Known rows, with every step that occurs:
renu > tudop > nubok > leduv > bubir: [-0.488 -0.431  1.630  0.672 -0.435 -0.269 -1.148  3.133 -0.962 -1.810
  1.422 -2.211 -1.534 -1.742  3.793  1.523  0.896 -0.688]
nubok > tudop > renu > leduv > gizifo: [ 1.013 -0.698 -0.802  0.488 -1.474  1.420  1.540  1.583  2.326  1.969
  2.096 -0.291  1.402  3.051 -2.287  1.275 -0.012 -1.336]
gizifo > tudop > renu > leduv: [-0.941  0.547 -1.744  1.562 -2.472 -1.305 -2.556 -1.514  2.305  1.632
  1.554 -1.025  1.899  4.032 -1.931 -0.179  0.824 -2.559]
leduv > gizifo: [ 1.228 -1.250  1.602 -4.043 -1.709  0.696  0.141  0.911  2.126 -0.198
 -3.613  0.758  3.949  0.868 -1.139  2.635 -0.260 -1.974]
leduv > gizifo > tudop > nubok: [-0.631  0.344  0.456 -5.392 -1.733  3.102  0.252  3.449  1.299 -2.621
  0.173  0.003  6.164  1.990 -2.604  0.605  2.085 -2.171]
gizifo > tudop: [-0.333 -0.690  0.098 -1.568 -4.369 -0.912 -1.385 -0.586  2.505 -1.024
  0.538 -0.909  3.822  1.515 -1.813  2.163 -0.340 -3.046]
gizifo > leduv > nubok > tudop > renu: [-0.692  0.462  0.674  1.759 -2.903 -2.200  0.007 -0.540  0.262  1.245
  1.861 -1.577  1.391  1.894  0.006 -0.722  0.375 -0.102]
tudop > nubok > leduv > renu: [-0.006 -0.239 -0.701  1.420 -1.724 -1.155 -3.608  0.843  1.714 -2.540
  0.647 -1.272 -0.749  0.932  2.982  0.494  1.687  0.492]
renu > tudop > gizifo > leduv: [-2.488  2.588  1.938 -4.052  1.300 -1.767 -1.547  1.914 -4.431  1.238
 -4.995 -3.547  2.590 -1.300  3.003 -0.904 -0.372 -0.285]
gizifo > tudop > nubok: [-1.100  1.503 -0.725 -2.058 -1.992  0.686 -0.669  1.082  0.883 -2.536
  0.991 -0.381  3.548  1.739 -2.349  0.548  2.214 -2.837]
gizifo > tudop > nubok > leduv: [-0.599  0.577 -1.391 -3.076 -3.002 -0.267 -2.820  1.305  2.337 -1.698
  3.152 -1.708  1.742  1.922  0.169 -0.464  1.928 -1.336]
tudop > nubok > leduv: [ 0.523  0.820 -1.327 -2.338 -0.502 -0.960 -2.054  0.579  1.402 -0.899
 -0.039 -0.248 -0.743  0.830  1.410  0.180  2.100 -0.994]
gizifo > tudop > renu > leduv > bubir: [-1.430 -1.319 -1.038  5.324 -4.622  0.463 -2.261  0.851  2.037  0.549
  1.888 -1.723  0.199  3.190 -0.533  1.890  0.255 -2.736]
tudop > gizifo > leduv: [-1.903  1.836 -0.163 -3.172 -1.129 -0.674 -2.188  1.681 -2.245  0.874
 -6.143 -2.145  1.617  0.469  2.074 -0.269  0.226 -1.079]
tudop > renu: [ 0.925  1.046 -1.234  1.975 -1.164 -0.972 -1.482 -3.570  2.220  1.815
 -3.779  0.446 -1.079  1.890  0.221  2.146  1.051 -2.093]
nubok > leduv > bubir: [ 1.006 -3.104  0.159  1.918 -5.050 -0.798 -2.546  1.194  3.002 -0.569
 -0.178 -1.666 -2.169 -0.120  3.146  3.870 -0.922 -1.539]
tudop > nubok: [ 0.031  1.903 -0.648 -1.331  0.571 -0.030  0.212  0.410  0.172 -1.714
 -2.037  1.218  1.191  0.838 -1.199  1.394  2.525 -2.666]
leduv > nubok: [-0.500 -0.544  1.441 -2.219 -2.093 -3.580  1.495 -0.739  0.009 -0.709
 -1.049  2.086  3.948  0.556 -1.310  1.311 -0.079 -1.543]

Rows:
[-2.052  0.448 -0.302  1.847 -4.116  0.187 -1.734  3.408 -1.804 -1.030
 -1.245 -4.161  0.712  0.321  2.803  0.732 -0.974  0.364] => nubok > tudop > gizifo > leduv > renu
[ 0.101  1.191 -1.335  2.444  0.193 -1.957 -1.526 -2.203  1.715  2.516
 -1.538  0.401 -0.416  2.848 -0.897  0.609  1.018 -2.091] => tudop > renu > leduv
[ 0.080 -1.622  1.277 -5.064 -4.133  1.434 -0.680  1.669  2.875 -1.039
 -0.396 -0.641  6.308  1.935 -2.199  2.064 -0.478 -2.362] => leduv > gizifo > tudop
[-0.166  1.454  1.041 -3.144  1.867 -1.879 -1.156  0.896 -0.833 -0.735
  1.204 -1.569  0.414 -0.881  2.248 -0.511  1.459 -0.332] => renu > tudop > nubok > leduv
[ 0.093 -1.251 -0.615  1.375 -2.740  0.596 -1.886  3.002  1.471 -2.148
  0.270 -0.900 -2.495 -0.081  2.912  2.336  1.520 -1.449] => tudop > nubok > leduv > bubir
[-2.478  0.997  0.355  0.380 -2.330 -0.894 -3.944  1.947 -2.097 -0.711
 -5.744 -3.192  1.358  0.414  3.680  0.015 -0.177  0.351] => tudop > gizifo > leduv > renu
[-1.246 -0.171  4.714  1.564 -0.624 -3.375 -4.116 -0.004 -1.482 -1.222
 -1.727 -4.469  3.049 -1.101  2.886  0.095 -0.957  0.485] => gizifo > leduv > renu > tudop
[-0.467 -0.932  2.765  2.422 -2.946 -2.339 -4.895 -0.224  1.027 -1.490
 -2.764 -3.188  2.034  0.678  1.884  0.835 -0.346 -0.329] => gizifo > leduv > renu
[-0.656 -0.716  2.319 -1.087 -3.561 -2.677  1.152  1.752 -0.354 -0.658
  2.916 -1.542  3.907  0.461 -1.140 -0.165 -0.658 -0.687] => gizifo > leduv > nubok > tudop
[-0.340 -2.015  0.607  3.441 -2.679 -1.098 -0.490  2.360  0.744 -0.613
 -0.218 -0.329  0.280  0.806 -0.585  3.315 -0.670 -2.917] => renu > leduv > bubir
[-0.768  1.211 -2.502 -1.598 -2.877  0.781  2.656  2.325 -0.716  0.136
 -1.041 -0.447  0.347  0.223 -0.161  2.714 -0.706 -1.922] => nubok > tudop > gizifo
[-1.243  0.698 -0.174  1.307 -0.155 -3.848  0.359 -1.757 -0.273  2.056
  0.193  2.011  2.075  2.962 -1.454 -0.807  0.806 -0.853] => tudop > renu > leduv > nubok
[ 0.791 -2.279  0.297  2.046 -4.218 -2.839 -4.486 -0.916  3.212 -1.185
 -0.077 -1.974 -0.553  0.740  3.309  1.922 -0.788  0.405] => nubok > leduv > renu
[ 0.120 -1.747  2.582  1.051 -1.796 -3.798 -3.761 -0.620  0.757 -0.822
  1.094 -3.258  0.428 -1.037  4.269  1.202 -1.378  1.073] => nubok > leduv > renu > tudop
[-2.334  0.145 -0.345  0.329 -2.511 -2.958 -0.583 -0.967  0.434  1.070
  3.290  0.564  4.416  3.914 -2.513 -1.553  0.739 -1.214] => gizifo > tudop > renu > leduv > nubok
[-1.829 -0.425 -0.453  1.848 -4.945  2.056  0.151  5.559 -1.935 -0.604
 -1.469 -3.805 -0.918 -0.555  2.510  2.675 -1.145 -1.421] => nubok > tudop > gizifo > leduv > bubir
[-1.509  1.417 -1.005 -1.987 -2.769  0.370  0.114  3.177 -1.560  0.447
 -1.764 -3.241  0.944  0.246  1.014  0.521 -0.616 -1.119] => nubok > tudop > gizifo > leduv
[ 0.588 -0.170  0.050 -0.836  0.207  0.374 -0.770 -0.038  1.845  2.340
 -2.303  0.652  2.155  3.255 -1.197  0.495  0.865 -1.242] => tudop > renu > leduv > gizifo
[ 0.262 -1.477 -1.645  7.495 -3.871  0.621  0.841  1.680  1.881  0.950
  3.188 -1.387 -2.983  1.934 -0.343  3.351 -0.376 -2.469] => nubok > tudop > renu > leduv > bubir
[-0.131  0.636 -1.331  1.070 -3.791 -0.252 -2.623 -2.822  3.033  1.029
 -0.680 -1.023  1.324  2.883 -0.599  1.504  0.929 -2.532] => gizifo > tudop > renu
